Known rows, with every step that occurs
gola, gisan, neboz, vake: [ 0.73  0.01 -3.21 -0.26 -4.03 -0.37 -2.14 -0.02  0.41  1.92 -0.69  4.03
 -4.30  0.37 -4.65  4.56 -0.17 -5.19  1.60 -5.27  4.14 -0.25]
gisan, neboz, vake: [ 0.43 -1.73 -4.64 -1.39 -0.85  0.69 -2.05  0.76  1.51  4.12 -1.44  3.95
 -2.50  0.75 -3.55  1.62  0.57 -4.54  2.91 -2.42  3.71 -0.18]
neboz, vake, suko, gola: [ 5.12 -0.88  1.97 -0.28 -1.45  0.76 -0.36 -4.37 -0.88  2.80 -2.58  0.26
 -1.62 -4.16 -4.41 -2.57  2.28  1.79  3.02 -1.63  2.63  2.75]
gisan, neboz, vake, suko, tofof: [ 1.29 -3.13 -3.20 -1.01 -0.98  2.20 -2.85  0.89  4.08  0.99 -1.58  3.67
 -2.62 -2.66 -4.33  2.82 -0.08 -1.26  5.39 -2.59  4.15  1.23]
sifasi, gisan, gola: [-2.82 -1.91 -6.12 -0.40  3.06 -1.40  1.18 -0.34  0.14  2.64 -3.22  0.23
 -1.63  1.64  1.40 -1.80 -3.83 -3.93  1.00 -3.28  4.02 -0.28]
sifasi, vake, suko, gola, gisan, neboz: [ 1.62 -0.38  2.02  2.32 -3.95 -1.69  0.97 -2.32 -0.78  0.21 -3.83  2.70
 -2.48 -0.08 -1.61 -1.57 -0.13 -0.40  1.54 -4.18  7.98  4.05]
neboz, gisan, sifasi, vake, suko: [-0.51 -1.16 -5.35 -1.26 -0.11  2.24  0.22  1.38  1.07  3.70 -2.18  4.71
 -3.96  0.85 -1.73 -6.73 -3.28 -3.78  4.85 -0.68  7.94 -1.44]
sifasi, vake, suko: [ 0.88  0.02  0.93  0.84 -1.44  1.92  0.24 -1.73 -1.15  2.93 -1.21  1.59
 -2.74 -0.14  0.40 -6.31 -1.69  1.47  3.91 -0.08  2.25  1.67]
gisan, neboz, vake, suko, gola: [ 3.78 -2.81 -2.28 -0.99 -0.85 -0.27 -1.22 -2.96  2.12  1.74 -4.28  2.83
 -1.70 -2.54 -5.28 -1.68  2.37 -1.05  3.64 -2.78  6.72  2.56]
sifasi, vake, suko, gola: [ 2.94  0.13  4.35  1.79 -1.33  0.73  1.62 -2.92 -2.13  2.10 -2.86  0.32
 -0.56 -1.50  0.47 -5.63  0.84  2.83  2.32 -0.66  3.75  3.75]
vake, sifasi: [-0.49 -0.26  0.35 -1.53  1.10 -1.15  2.05  2.20 -1.63 -3.12  0.42  0.73
  2.04  0.61  0.15 -5.38 -2.01 -0.11 -0.27 -0.62  2.31  0.19]
vake, sifasi, gisan: [-1.57 -1.27 -2.31 -2.11  1.56 -1.13  3.86  4.08  0.86 -1.48 -1.64  2.46
  0.41  1.30  0.83 -5.64 -3.40 -1.86  1.37 -4.19  4.15  1.70]
gisan, sifasi: [-0.89  0.57 -1.98 -1.25  2.43 -0.19  0.43  2.91  0.47  1.19  0.82  2.53
  0.21  0.49 -1.32 -1.12 -0.49 -2.50  0.43  1.33  3.53 -1.53]
vake, suko, gola: [ 4.03 -1.21  2.17  0.40 -0.03 -1.07  0.66 -3.80 -0.35 -2.08 -2.78 -0.97
  0.27 -3.20 -1.78 -3.54  1.37  3.58  0.46 -0.41  2.15  3.21]
vake, suko: [ 1.76 -1.52 -2.03 -0.85 -0.13  0.30 -0.55 -2.89  1.23 -1.26 -1.04  0.03
 -2.01 -2.28 -2.07 -4.82 -1.89  1.89  2.27 -0.02  0.80  1.22]
gola, gisan, sifasi, vake, suko, tofof: [-0.19  1.32  3.52  1.86 -2.13  2.11  0.91  3.27 -1.17  1.12  1.55  3.61
 -2.99 -1.54 -0.61  0.98 -2.31 -0.52  3.29 -1.55  5.19  0.67]
neboz, vake, sifasi, gisan, gola, suko: [-1.79 -2.33 -3.27 -2.23  1.67  0.07  1.86 -0.14 -1.72  3.21 -2.66  0.89
 -1.27  0.41 -1.03 -1.27  0.19 -7.72  4.59 -2.60  7.72  0.21]
gola, gisan, sifasi, vake, suko: [ 0.60  1.70  0.68  0.66 -2.07  0.91  0.66 -0.07 -1.88  2.43  0.42  3.68
 -4.31 -0.41 -2.03 -4.44 -3.30 -1.47  2.93 -1.23  5.93  0.35]
suko, vake: [-1.17 -2.18  1.66  0.50 -0.54  0.10  1.53  2.73 -1.89 -2.05  2.13  0.87
  0.14  1.23 -0.81  3.05 -1.08  0.51 -3.45 -2.03 -3.70 -1.82]
vake, suko, tofof: [ 1.21 -1.36  1.04  0.34  0.16  1.39 -0.81  0.28  2.02 -2.58 -0.07 -0.21
 -0.24 -3.57 -0.62  1.09 -0.61  3.10  2.41 -0.51 -0.18  1.52]

Rows
[ 2.24 -0.11  1.41 -0.39 -3.03 -2.35  1.73  1.24 -2.53 -1.25 -1.74  3.11
 -0.12 -0.34 -4.12  0.48  1.32 -3.83 -0.32 -6.32  7.98  2.03] : suko, gola, gisan, neboz, vake, sifasi
[-4.10 -4.82 -3.35 -1.16  1.01 -0.96  2.71  1.58 -4.06 -5.73 -0.16 -1.15
  1.09  2.26 -0.52  1.93 -0.66 -6.96 -2.37 -0.96  3.09 -4.50] : neboz, gisan, gola, suko, vake, sifasi
[-2.72 -3.14 -0.61 -1.78  0.88 -0.51  5.32  6.48 -0.81 -3.68  0.71  3.32
  0.82  2.27  0.25 -2.55 -4.56 -1.75 -2.13 -5.76  0.54 -0.13] : suko, vake, sifasi, gisan
[-2.64 -2.96 -6.34 -1.57  1.47 -0.99  0.48  3.63  5.34  1.19 -3.91  4.36
 -1.54  2.32 -0.40  1.04 -1.93 -4.25  2.12 -4.62  5.42  1.70] : sifasi, gisan, neboz
[-4.35 -4.16 -1.55  0.20  1.61 -0.65  2.37  0.85 -1.01 -0.34 -1.26 -0.84
 -1.11  1.58  1.04  5.54  0.48 -5.54 -1.06 -2.17  0.86 -1.75] : sifasi, gisan, gola, suko, vake
[ 0.74 -0.25  1.51  1.56 -2.36 -3.34  0.60 -0.35 -0.26 -2.92 -2.79  0.99
  0.46  0.05 -1.78  4.96  1.94 -1.99 -2.32 -3.99  5.34  2.06] : suko, gola, gisan, neboz
[-0.56  1.65  0.03 -0.05 -0.84 -1.24  0.58  1.97 -0.71 -0.81  1.59  2.44
 -1.62 -0.08 -1.73  1.95 -1.25 -2.95 -0.87 -1.48  3.69 -1.22] : gola, gisan, sifasi
[-1.06 -2.86 -6.92 -2.06 -0.19  0.62 -0.56  2.89  4.12  5.83 -3.95  6.17
 -3.66  1.17 -3.03  1.42 -1.26 -6.17  4.54 -5.87  6.26  1.07] : sifasi, gisan, neboz, vake
[ 0.93 -3.88 -8.49 -3.03 -0.12  1.20 -1.06 -0.12  5.69  4.33 -4.87  6.01
 -5.56 -0.84 -4.90 -3.28 -2.62 -4.41  6.59 -6.08  6.50  2.34] : sifasi, gisan, neboz, vake, suko
[-3.12 -2.12 -5.85 -1.83  3.91 -2.20  3.80  1.87 -1.29 -0.79 -2.81  0.85
 -0.02  1.98  1.34 -6.97 -5.55 -4.19  0.76 -3.89  6.65  0.09] : vake, sifasi, gisan, gola
[-4.75 -5.22 -1.75 -2.11  0.82 -1.56  3.79  7.05  2.39 -4.48 -1.53  4.62
  1.14  2.69 -0.29  2.78 -0.10 -6.31 -0.70 -4.44  4.37  0.10] : gola, suko, vake, sifasi, gisan, neboz
[ 1.57  0.30 -0.52 -2.17 -0.26  0.83  1.02  1.53 -2.66  1.43  0.89  2.04
  0.04 -0.29 -2.40 -4.55 -1.42 -1.90  2.28 -1.82  3.03 -0.31] : neboz, vake, sifasi
[ 1.77  0.45  2.96  0.65  1.41  0.20  2.14  0.33 -1.55  3.83 -2.24  2.57
 -0.37 -1.07 -0.75 -7.07  0.91  0.46  2.68  0.77  7.41  2.12] : gisan, sifasi, vake, suko, gola
[-3.07 -3.61  2.21 -1.56  0.39  0.01  5.12  5.63 -0.49 -3.89  0.58  1.98
  1.42  0.92  0.35  2.13  0.41 -3.67 -0.97 -3.30  0.59  0.09] : gola, suko, vake, sifasi, gisan
[ 0.39  3.16  6.26  2.64 -2.05 -0.88  3.06  1.74 -4.25  3.24 -0.31  2.62
 -0.38  0.99  0.19  1.32  1.43 -2.15 -0.70 -1.73  7.01  1.13] : suko, gola, gisan, sifasi, vake
[ 0.42  0.62 -1.11 -0.64  0.75  1.45  0.90  1.43  0.07  4.33 -0.11  3.82
 -2.61  0.24 -0.85 -7.36 -2.41 -0.91  4.27  1.50  5.63  0.33] : gisan, sifasi, vake, suko
[ 2.28  0.11  1.27  1.01 -3.88 -1.47 -0.58 -1.20 -1.10  1.56 -2.75  2.59
 -1.98 -0.56 -4.50  5.46  3.14 -3.73  0.19 -5.60  6.35  1.76] : suko, gola, gisan, neboz, vake
